In the rows, zero is written as 128.
Known rows, with every step that occurs:
a, y: [107 131 179 143 198  89 128 124 125 145 122 131 123 179 130 137 138 124
 142  99 132 147 126 124 111 119 133]
e, y, t, z: [116 114 110  83 104 127 163 123 133 134 132 123 135 154 124 145 114 128
 132 120 134 128 133 100 152 127  72]
t, z, a, y, c: [122 188 155  91 175  89 119 121 123 145 128 147 120 164 127 113 125 129
 150 111 128 140 125 101 100  91 162]
t, z, a, y, c, j: [136 160 158 103 149  94 129 122 120 132 122 154 133 170 132 116 131  65
 160 133 149 138 150 151 107  99 147]
e, y, c, j, z, a: [164 160 119 119  89 137 125 110 125 130 132 133 121 158 139 127 108  92
 131 154 175 125 144 143 122  57 126]
j, z, a: [159 146 117 125 106 131 126 110 129 131 129 122 119 142 137 128 105 126
 133 139 180 119 123 144 115  59 108]
a, y, j, z: [113 167 139 114 143 104 155 119 134 144 121 134 125 174 128 126 108 117
 153 126 196 130 118 134 112 124  81]
a, y, t, z, j: [143 108 142  95 161 102 135 107 125 136 125 136 128 155 134 135 111 115
 154 105 241 134 116 115 121 103 106]
e, y: [129 122 122 147  88 165 129 126 129 132 141 128 119 154 131 147 131 119
  89 139 115 143 156 100 158 124 132]
g, j, z, e, y, t: [154 121 124  73 111 128 155 114 131 134 141 101 144 168 123 158 112 128
 139 145 112 139 131 133 168 133 153]
j, z, e, y, t: [149 122 122  69 112 126 157 115 129 136 142 103 142 170 131 157 104 126
 116 145 129 143 133 107 160 135 154]
y, t, z: [116 116 114  74 123 109 162 123 133 132 126 122 139 141 122 135 112 132
 151 115 140 121 119 111 137 129  70]
t, z, a: [156 114 116 122 114 130 125 112 127 127 128 133 118 130 135 128 117 130
 137 120 184 118 125 135 116  59 103]
g, j, z, e: [182 139 118 137 127  99 173 117 138 123 126 124 125 133 116 133 123 125
 172 123  99 109 125 182 131 140  84]
y, t: [126 119 133  54 141 116 133 121 125 134 133 104 150 148 129 142 109 134
 139 141 140 140 114 119 144 131 172]
a, y, j, c: [133 185 149 112 162  93 152 122 152 146 127 173 121 162 131 131 114 116
 154 126 196 143 117 119 104 122 171]
g, j: [141 126 131 139 124 131 120 123 135 123 124 124 132 124 104 132 149 134
 195 129  75 116 122 207 152 125 120]
a, y, t, z, e: [164 105 135  96 168  77 181 117 130 131 127 126 133 151 128 141 120 128
 151 100 137 126 122 131 122 139 106]
c, j, z: [128 159 121 132  97 114 160 125 134 127 120 133 132 156 128 124 112  77
 150 146 143 116 143 159 123 126  50]
j, c: [142 185 121 131 123 109 154 129 156 135 130 164 120 133 128 130 116 120
 139 133 127 129 126 112 117 127 137]
c, j: [139 119 140 129 117 122 133 127 122 120 122 140 140 144 134 126 134  64
 144 147 149 130 152 168 127 125 132]
p, j, z, a, y, c: [127 205 156  93 194  92 116 122 122 145 129 146 124 174 137 114 115 143
 147 122 105 144 123 113  97  90 159]
z, a, y, j, c: [146 182 147 110 160  97 144 117 150 146 128 172 119 164 135 131 112 116
 154 129 214 144 116 122 100  98 184]
a, y, j, z, e: [169 139 135 120 155  86 175 115 132 133 126 133 124 157 129 131 113 120
 149 118 175 125 121 148 109 138 112]

Rows:
[130 144 172 140 186  90 126 111 126 146 123 127 116 189 137 137 122 122
 145 107 171 140 122 133 103  70 118] | j, z, a, y
[134 125 166 100 179 110 113 112 120 144 125 141 127 172 138 130 122 123
 149 121 252 149 113 143 104  87 196] | z, a, y, j
[123 165 113 107 106 122 155 120 136 136 124 133 128 150 126 121 103 120
 147 140 195 120 118 138 120 127  79] | y, j, z
[125 132 164  62 178  90 133 109 124 146 130 102 142 191 136 149 104 130
 151 126 168 148 109 123 127  91 165] | j, z, a, y, t
[155 109 116  91 108 136 130 108 125 132 135 121 126 149 136 142 108 130
 128 130 185 128 127 122 134  58 124] | e, y, t, z, a
[157 169 117 110 116 112 159 116 154 138 134 168 118 148 133 140 102 108
 140 128 200 133 127  94 127 111 121] | e, y, t, z, j, c
[171 104 117  91 143  90 180 119 131 125 129 125 133 134 126 137 116 130
 147 109 135 121 123 133 127 142 104] | y, t, z, e
[136 163 139  99 120 114 126 130 121 125 126 150 139 143 130 111 131  66
 149 152 128 133 152 151 119 127 163] | y, c, j
[131 130 165  66 177  90 130 107 126 145 128 101 143 189 127 150 112 133
 173 125 150 144 108 151 134  89 163] | g, j, z, a, y, t
[165 142 122 125 101 127 128 109 126 127 127 128 125 150 140 128 106  94
 139 148 192 119 135 165 115  57 110] | c, j, z, a
[137 162 136 109  99 132 127 129 121 126 132 150 135 158 130 121 131  62
 130 157 121 141 166 137 133 125 164] | e, y, c, j
[150 105 122  97 123 129 136 109 127 132 131 135 126 147 133 139 109 114
 135 119 235 133 127 108 137 105 105] | e, y, t, z, j
[127 166 164 106 153  94 126 127 120 133 123 151 137 169 130 116 136  64
 157 138 130 142 151 151 110 122 165] | a, y, c, j
[141 181 143 110 155  93 154 117 152 145 126 176 118 162 132 131 111 116
 159 120 214 138 116 119  99  98 154] | t, z, a, y, j, c
[149 152 130 109 102 120 147 126 123 125 131 154 134 156 130 121 131  61
 136 146 122 134 167 141 131 130 140] | t, z, e, y, c, j
[143 188 121 129 170 116 148 134 150 131 129 173 128 142 146 131 107 154
 134 136  87 133 124 129 111 125 129] | p, j, c
[151 109 129  67 119 130 147 116 126 134 144 103 143 164 133 158 110 128
 113 143 129 148 134 107 161 135 182] | z, e, y, t
[133 143 174 143 184  92 124 110 128 145 121 125 117 186 128 139 129 125
 169 108 151 136 120 162 111  69 116] | g, j, z, a, y
[104 117 139  80 160  90 162 121 132 140 123 124 136 166 124 140 116 130
 159 102 144 130 118 110 128 126  73] | a, y, t, z
[132 140 177 139 181  88 128 112 124 144 121 130 120 194 138 137 123 100
 150 114 177 141 130 150 102  69 120] | c, j, z, a, y
[161 145 117 108 108 133 124 106 127 133 129 128 122 145 138 125 101 124
 139 143 228 122 118 149 112  58 132] | y, j, z, a
[158 175 113 115 109 118 171 121 155 137 135 176 118 149 129 136 110 113
 136 135 188 135 132 107 124 129 146] | t, z, e, y, j, c
[149 180 121  99 113 129 134 127 126 135 143 142 121 144 124 123 125 124
 112 139  88 140 148  88 135 135 181] | z, e, y, c
[162 177 119 116 112 123 162 121 153 138 137 172 119 149 132 138 111 114
 130 142 187 140 132 112 125 129 178] | z, e, y, j, c
[125 203 157  94 170  89 119 120 125 147 129 141 120 170 128 113 119 126
 149 121 125 140 125 106 100  91 163] | j, z, a, y, c
[172 158 138 123 150  76 176 119 130 130 125 138 127 161 129 126 117  90
 153 125 128 123 139 154 109 138 106] | a, y, c, j, z, e
[139 161 165 104 153  97 119 122 117 132 124 150 135 171 135 116 133  65
 154 140 148 141 150 152 107  99 177] | z, a, y, c, j
[162 132 113 149 111 148 160 123 130 129 140 131 120 163 139 150 116 132
  94 136  93 135 154 119 149 133 100] | p, j, z, e, y
[125 122 171 137 191  90 126 113 124 144 122 134 117 180 134 138 130 125
 147  94 171 141 124 130 103  70 115] | t, z, a, y
